Each row comes from the steps of one path. Every step used is in the known rows, and no mark comes twice. Write the path behind each row, first mark first.
In the rows, 128 means zero.
Known rows
j > g > t: [151 143 138  91 179 167 151 154 130 151 136 124 158 136 118 110 140 125
 137 139 142 116 107 149 155 156 121 151 158 101 120 136 121 146]
y > g > j > e > c > x: [189 203  83  86 159  72 164 104 116 127 132 134 125  40 116  92 102 156
 134 160 117 104 147  55 139 138 154  39 169 161 108  96 125 104]
g > z: [134 163 142  90 116 143 121 118 162 122 126 145 109 129 104 132 106 129
 115 110 137 130 164 115 121 126  90 124 134 142 117 156 100 137]
e > j > t > g > x > c: [127  77 109 236 111  69  91  73  90 185 112 163 180 164  96 142 155 115
  84  99 165 126  72 170 133 107 121 143 127 145 138  87 140  79]
c > e > g > b: [ 65 115 133 154  80 198 121 167 154  73 140 137  99 151 150  64 117 137
 155 137 109 104 147 141 133 117 136 126 140  98 142 131 130 160]
a > e > g: [122 112 117 120 149 148 132 142 137 117 170 134 160 146 147 162 142 112
 183 148 134 104 115 104 145 158  92 167  93 101 117 175 151 115]
t > g > j > e > c > x: [200 151 117 152 178 119 163 100 124 172 120 148 132  99 111 129 106 149
 101 145  79 127 130  80 137  91 115  94 176 191 110 121 183 103]
t > g: [118 116 154 145 134 167 145 102 125 130 122 123 135 155 123 148 119 104
 130 131 140  96 132 136 110  95  81 139  99 171 119 159 165 152]
a > e: [137 117 176 104 136 133 155 104 143  97 146 131 145 145 135 173 146 120
 159 148 138 113 142 103 120 152 109 154  78 140 107 176 116 137]
c > x > g: [ 85 181 182 111 170 104 125 166 172 114  77 113  98 112 119 142 127 136
 105 179 134 112 148  89  88  80 123  89 111 161 143 121 125 148]
x > c > e > j > g: [147 133  80 171 108 108 145 140 103 115 135 155 173 114 140 109 200 114
  60 133 147 117  89 194  78 115 158 111 138 119 132  85  74 116]
c > e > g > x: [ 76 135  88 168  74 110  88 161 137  72 145 111 111 137 132  60 122 173
 166 110 142 151 137 129 144 150 132 140 167  91 117 116 125 145]
j > g: [160 149 154  89 155 146 141 117 120 117 126 137 141 139 140 114 131 136
 118 135 148  94 124 155 101 130 112 120 127 122 106 159  96 138]
e > c > x > g > b: [ 82 129 225 127 118 129 168 169 174  90  92 131  85 114 120 110 101 132
  90 160  69 134 156  63  90  53 152  77 149 170 153 142 137 143]
e > c: [113 135 161 110  79 115 169 111 121 101 142 112 115 110 121 112 114 113
 122 107  95 132 154 119 106 133 125 143 123 170 107 160 138 129]
v > g > j > t: [145 176 134 136 181 148  83  69  81 177 164 101 143 134 162 111  86 113
 157 154 154 100 134 188 121 169 160 128 114 156 101 118 138  95]
y > g: [106 170 122  81 110 120 145 105 123  89 130 110 127  95 133 109 116 115
 163 145 182  76 147 113 113 144 124  90  95 147 120 134 107 149]
c > e > j > t > g > b: [127  81 174 238  95 205 111 111 166 150  83 181 123 168 116 115 128 121
 114 117 134 127  77 180 108  61 134 135 114 165 159  87 154 129]
b > g > x: [ 88  88 200 100  77  94 104  73 144  75 108 114 122 139 125 128 113 143
 152 125 137 145 154 117  93 153 127 164  99  96 119 166 107 136]
x > c: [ 91 126 120 120 103  96 140 103  94 111 143 111 139 136 127 123 164  92
  89 133 141  81 164 153 102 145 125 120 101 144 121 131 106 132]
c > e > j: [113 148 132 168  84 132 138 133 162 108 109 132 115 103 135 122 149 129
 125 128 131 127 124 166  91 118 150 144  95 160 144 107 106 138]
e > c > x > g: [ 95 168 177 117 131  87 157 173 161 102  98 116  98  91 111 127 114 123
  92 151  97 149 137  71  85  72 134  92 140 183 135 128 148 136]
j > t: [123 141 174 116 124 130  96  91 125 145 103 135 111 156 115 114 118 122
 130 120 167 103 126 165 122 149 112 142  95 152 112 117 124 120]
y > e > g > j: [145 156  51 102 174 146 141 140 107 164 178 126 118 115 137 122 110 166
 164 142 106 108 131 107 164 166 109 110 178 117 132 143 146 115]
a > e > j > t > g > z: [211 106 142 191 161 165 109 108 175 205 113 214 184 159  88 224 134 100
 127 107 156 156  47 122 132  90  70 154 106 159 137 135 155  76]
c > x > g > t > j > e: [132 147 112  92 219 130  96 215 167 173  69 100  83 108 126 163 123 142
 124 152 112 171 121  75 186 107 142 121 144  90 160  81 164 136]
x > c > e > j: [ 95 130  85 187  67  93 140 127 121 108 132 129 142 106 134 121 188 101
  79 131 133 119 128 177  87 121 164 130 106 148 147  80  95 123]
x > g > z: [100 175 159  87 146 117 103 161 153 124  95 134  90 117 102 160  99 131
 114  87 123 159 152  99  97  84  94  91 126 148 139 142 112 164]
y > e: [129 140 120  83 130 146 161 118 129 114 116 133 112 131 115 119 122 160
 132 120 140 136 154 102 112 138 101 133 127 150 115 149 117 131]
j > t > g > x > c: [111  84 125 193 107  76  85  71  77 146 118 143 161 192  94 112 141 117
  91  96 175 126 111 158 134 117  97 131 147 137 113  97 150 110]
t > j > e > c: [166 106 111  85 107 119 132 114 103 128 125 111  78 113 146 136 105 134
 124  77  82 172 146 104 147 135 140 149 123 117 106 143 145 112]
a > e > j > g: [203 111 154 128 175 135 168 118 144 141 138 173 191 128 151 189 168 134
 134 151 138 114  69 135 106 130 127 149  91 119 122 169  90  96]
g > t > j > e: [153 115  99  87 164 159 110 149 126 171 119  97  95 132 138 146 123 131
 155 109 116 156 142 120 203 164 135 172 127  76 133 118 146 129]
g > x > c > e > j: [ 88 111  89 209  48  49 116 118 119  89 136 131 143 118 122  96 176 142
  90 111 140 149 134 161 103 131 174 129 138 128 141  78  79 124]
t > j: [134 115 137  94 108 143 117 131 135 121 153  82  82 143 165 149 120 112
 132 147 123 110 154 138 143 141 125 147 102 117 129 157 126 138]
t > g > v: [118 115 172 155 115 179 128 116 134 124 126 111 167 153 128 178  81 105
 148 135 145 114 160 170 112  99  94 138  59 157 135 170 152 164]

Which path is each row?
[ 65 105  65 156  92  61 100 126  85 111 167 113 157 145 127  87 148 131
 121 118 142 104 139 135 151 159 124 129 154  78 120 128 122 110] | e > g > x > c
[ 82 108 121 142  82  46 116  88  90  88 145 107 141 151 116 101 151 135
  97 117 149 116 170 132 124 155 138 120 136 121 111 129  90 130] | g > x > c
[124 163  92 120 157 129 118 129 111 160 184 104 118 118 152 122 114 129
 164 160 104  65 137 143 163 166 122 113 143 115 130 149 141 130] | e > g > j
[ 75 122 100 166  44  58 111 119 103  55 144 106 127 145 116  65 166 142
  95 110 150 151 168 147 110 145 155 116 160 122 114  90  88 152] | g > x > c > e
[112 166  70 145 117 140 107 161 119 121 188 102 106 115 153  91 125 139
 161 152 106 101 140 159 149 161 134 110 166 120 128 109 139 154] | c > e > g > j
[190  73 198 142 164 179 176 111 160 121 133 192 179 151 159 172 156 143
 132 153 113 105  87 124 116 108 144 135 102 104 138 182  79 110] | a > e > j > g > b
[160  85  88 117 117  68 103 124  74 107 175 106 142 169 156 115 153 139
  77 128 147 136 128 149 151 154 140 116 176  59 112 132  84 118] | t > j > g > x > c
[ 63 131  43 159  80 118 111 168  99  91 166 114 141 129 139  76 170  95
 109 129 139 106 135 166 117 144 127 125 139 102 129  94 134 135] | x > c > e > g
[141 137 135  96 112 109 156  90 101 120  94 137 109  99 115 112 106 146
 122  63  96 153 152 103 114 130 127 139 121 154  93 143 133 117] | j > e > c
[138 161 136  95 167  65 140 115  71 151 106 117  78  75 126 147  89 159
 126  61  45 168 142  90 115 111 153  76 146 169 122 122 136 151] | x > g > j > e > c
[ 77 173 163 112 193 128 134 207 184 148  90 104 116 110 102 136 131 121
 123 185 134 129 132  85 143 101 132 120 144 139 162 101 148 156] | c > x > g > t
[131 169  82 159 127 134  64 142 112 157 164 124 103 135 136  81 118 134
 160 138 130 109 104 185 157 167 130 117 169 123 128  71 146 129] | c > e > g > j > t
[124 101  86 238  94 123 102 113 108 165 111 166 162 148 105 132 181  81
  76 111 164 127  64 203  97  89 126 137 116 172 142  48 152 100] | x > c > e > j > t > g
[ 60 113 221 110 132 151 133 137 142  95  88 119  75 147 136 135 102 136
 126 117  98 112 162 111  96  76 140  96 103 142 153 158 113 181] | x > g > b
[162 127  52  67 122 124 151 156 102 139 144 101 110  73 129 121 105 113
 170  93 120 176 118  77 199 165 158 125 157  90 128 105 162 122] | y > g > t > j > e > c
[ 94  78  77 157 112  62 114 125  93  99 191 132 189 162 135 139 169 124
 145 129 145 125 123 101 160 175 117 147 138  69 110 151 126  98] | a > e > g > x > c
[119 162 136  95 147 104 179 188 156 108  92 144 101  87  94 123 113 158
  92 136  96 189 134  34  83  74 121  88 175 182 133 121 151 124] | y > e > c > x > g
[ 86  92  90 206  60  93 115 118  96  72 142 119 147 167 106  91 158 129
  91 104 152 151 142 146 110 105 123 118 161 141 113  96 137 157] | t > g > x > c > e
[110  74 156  73 116 172 112 149 163 140 146  79 111 137 147 170 131  72
 162 164 115 154 123 135 160 173 134 200 102  60 153 147 157 132] | b > g > t > j
[197 110 139 131 198 157 176 154 155 175 149 163 210 126 131 186 176 121
 153 154 132 134  55 130 156 154 135 180 124  95 140 148 112 107] | a > e > j > g > t
[135 118 168 161 139 164 103  88 120 169  97 142 135 179 104 139 114 103
 126 118 164 102  99 162 121 102  77 146 103 172 114 122 176 124] | j > t > g
[143 166  65  91 164 148  84 144 138 157  99 173 124 114 108 122  97 156
 148  65 128 140 137 101 158 131  78 128 146  83 113 137 131 107] | j > e > g > z
[ 77 129  62 227  74  87 104 111  90  85 156 108 184 111 156  86 153 127
 106 125 158 163 135 179  82 134 208 142 123 125 122  82  99  95] | v > g > x > c > e > j
[157 147 105 159 144 166 151 179 160 151 125 145 159 104 124 102 165 132
 128 135 138 149  74 181 135 134 158 155 160 108 149  88 100 134] | c > e > j > g > t
[103 100 112 107 129 209 153 150 142 113 130 158 113 151 136  94 104 167
 155 123 111 112 142  90 149 119 107 130 155  96 143 166 140 122] | y > e > g > b
[139  75 133  58 147 163  97 130 141 152 101 103 108 124 142 166 127 107
 163 116 114 177 123 120 170 167 136 198 100  43 142 128 152 123] | b > g > t > j > e
[152 109 161 147 137 126 161 103 157 133 137 152 162 118 144 200 161 120
 152 150 125 111 105 116 113 137 130 165  58 149 138 166 110 106] | a > e > j
[152 133 135 146 156 148 145  89 110 162 162 109 128 142 130 159 111 116
 139 151 108  76 142 142 135 114  99 110 132 180 121 154 159 155] | t > g > j
[160 112 158  76 116  96 142  57  97 130 118 131 108  81 127 140 103 128
 142  93  53 161 146 107 102 155 144 133 124 129 108 146 129 114] | b > g > j > e > c
[172  82 172  90 136 197 132 132 135 114 149 123 100 177 178 119 114 135
 113 156 113 100 132 144 146 113 143 115 141  76 134 175 100 141] | t > j > g > b
[112 136 136 109 150 121 147 236 173 150 137  77  87 100 124 151 116  98
 109 174  75 184 119  72 165 105 153 131 173 128 163 108 186 135] | e > c > x > g > t > j
[130 153 168 120 102 109 174 135 170 105 128 125 120 100 109 100 125 119
  99 176 113 117 157  90 106 117 125 125 141 181 114 138 139 110] | e > c > x
[145  62 132  62 109 149 132 134 131 142 119 107 105 101 132 156 116  93
 152  92  73 213 117 101 161 166 148 203 128  64 132 132 173 106] | b > g > t > j > e > c
[174 109 108 181 163 173 135  99 127 208  78 192 153 144  94 162 127 144
 120 102 159 145  53 137 120  88  82 152 120 180 142 107 169  81] | y > e > j > t > g
[135  94 126 184  94 149 153 137 120  96 129 172 157 138 146  92 186 122
  61 137 121 110 109 186  88  92 180  93 150 105 152  99  62 124] | x > c > e > j > g > b
[126 142  76  76 129 153 133 172 140 131 175  74 114 105 143 135 121  93
 179 165 163 115 128 111 198 170 146 126 130  87 146 116 144 146] | y > g > t > j
[142 200 140 100 230  81 106 139 132 157  72 126  87  87 123 148 112 178
 111 152  98 117 153  80 123 100 143  56 138 151 136  95 119 139] | c > x > g > j > e
[140 128 120  91  94 134 196 124 116 107 133 137 115 110 107 109 113 150
 122  91 103 173 147  79 106 130 113 140 157 168 106 156 143 118] | y > e > c
[139 114 183 166 124 175  84 101 128 158 104 130 166 176 111 168  78 100
 146 121 171 127 121 194 119 105  90 141  62 157 133 136 162 140] | j > t > g > v
[159 117 111  81 140 138 104 111 111 134 106 105  79 135 161 145 116 147
 133 103 119 133 150 120 154 140 130 143  98 103 117 137 130 125] | t > j > e
[154 133 157 109 134 101 123 105 117 100 124 132 146 150 126  90 118 181
 127 115 152 128 130 132 119 144 125 120 158 100  97 156  81 138] | j > g > x
[115 124 107  83 196 136  95 186 117 174  85  87  72 118 137 174 116 137
 150  84 100 185 124 103 186 123 144 140 130  79 153 103 155 158] | x > g > t > j > e
[147 108 199  96 143 189 153 110 135  99 123 153 129 164 147  92 118 148
 115 142 123  81 136 142 113 107 133 108 136 109 124 173  87 151] | j > g > b
[111 164 139  90  93 131 126 118 133  80 138  95 158  94 137 140  80 111
 179 148 186  97 168 147 108 145 139  83  56 134 132 151  94 164] | y > g > v
[110 171  71 130  91 166  92 187 169 104 148 146 113 123 112  89 115 129
 143 108 141 152 135 133 134 124  96 123 169 104 125 121 130 143] | c > e > g > z
[168 110 170 161 147 121 119  89 151 172 114 174 162 140 128 192 151 114
 147 135 150 118  71 141 122 146 127 173  60 148 129 128 119  84] | a > e > j > t
[156 187 117  97 150  96  98  79  95 154 150 122 118 104 123 107 103 127
 166 150 174  70 123 145 145 176 135  63 133 151 122  91 110 127] | y > g > j > t
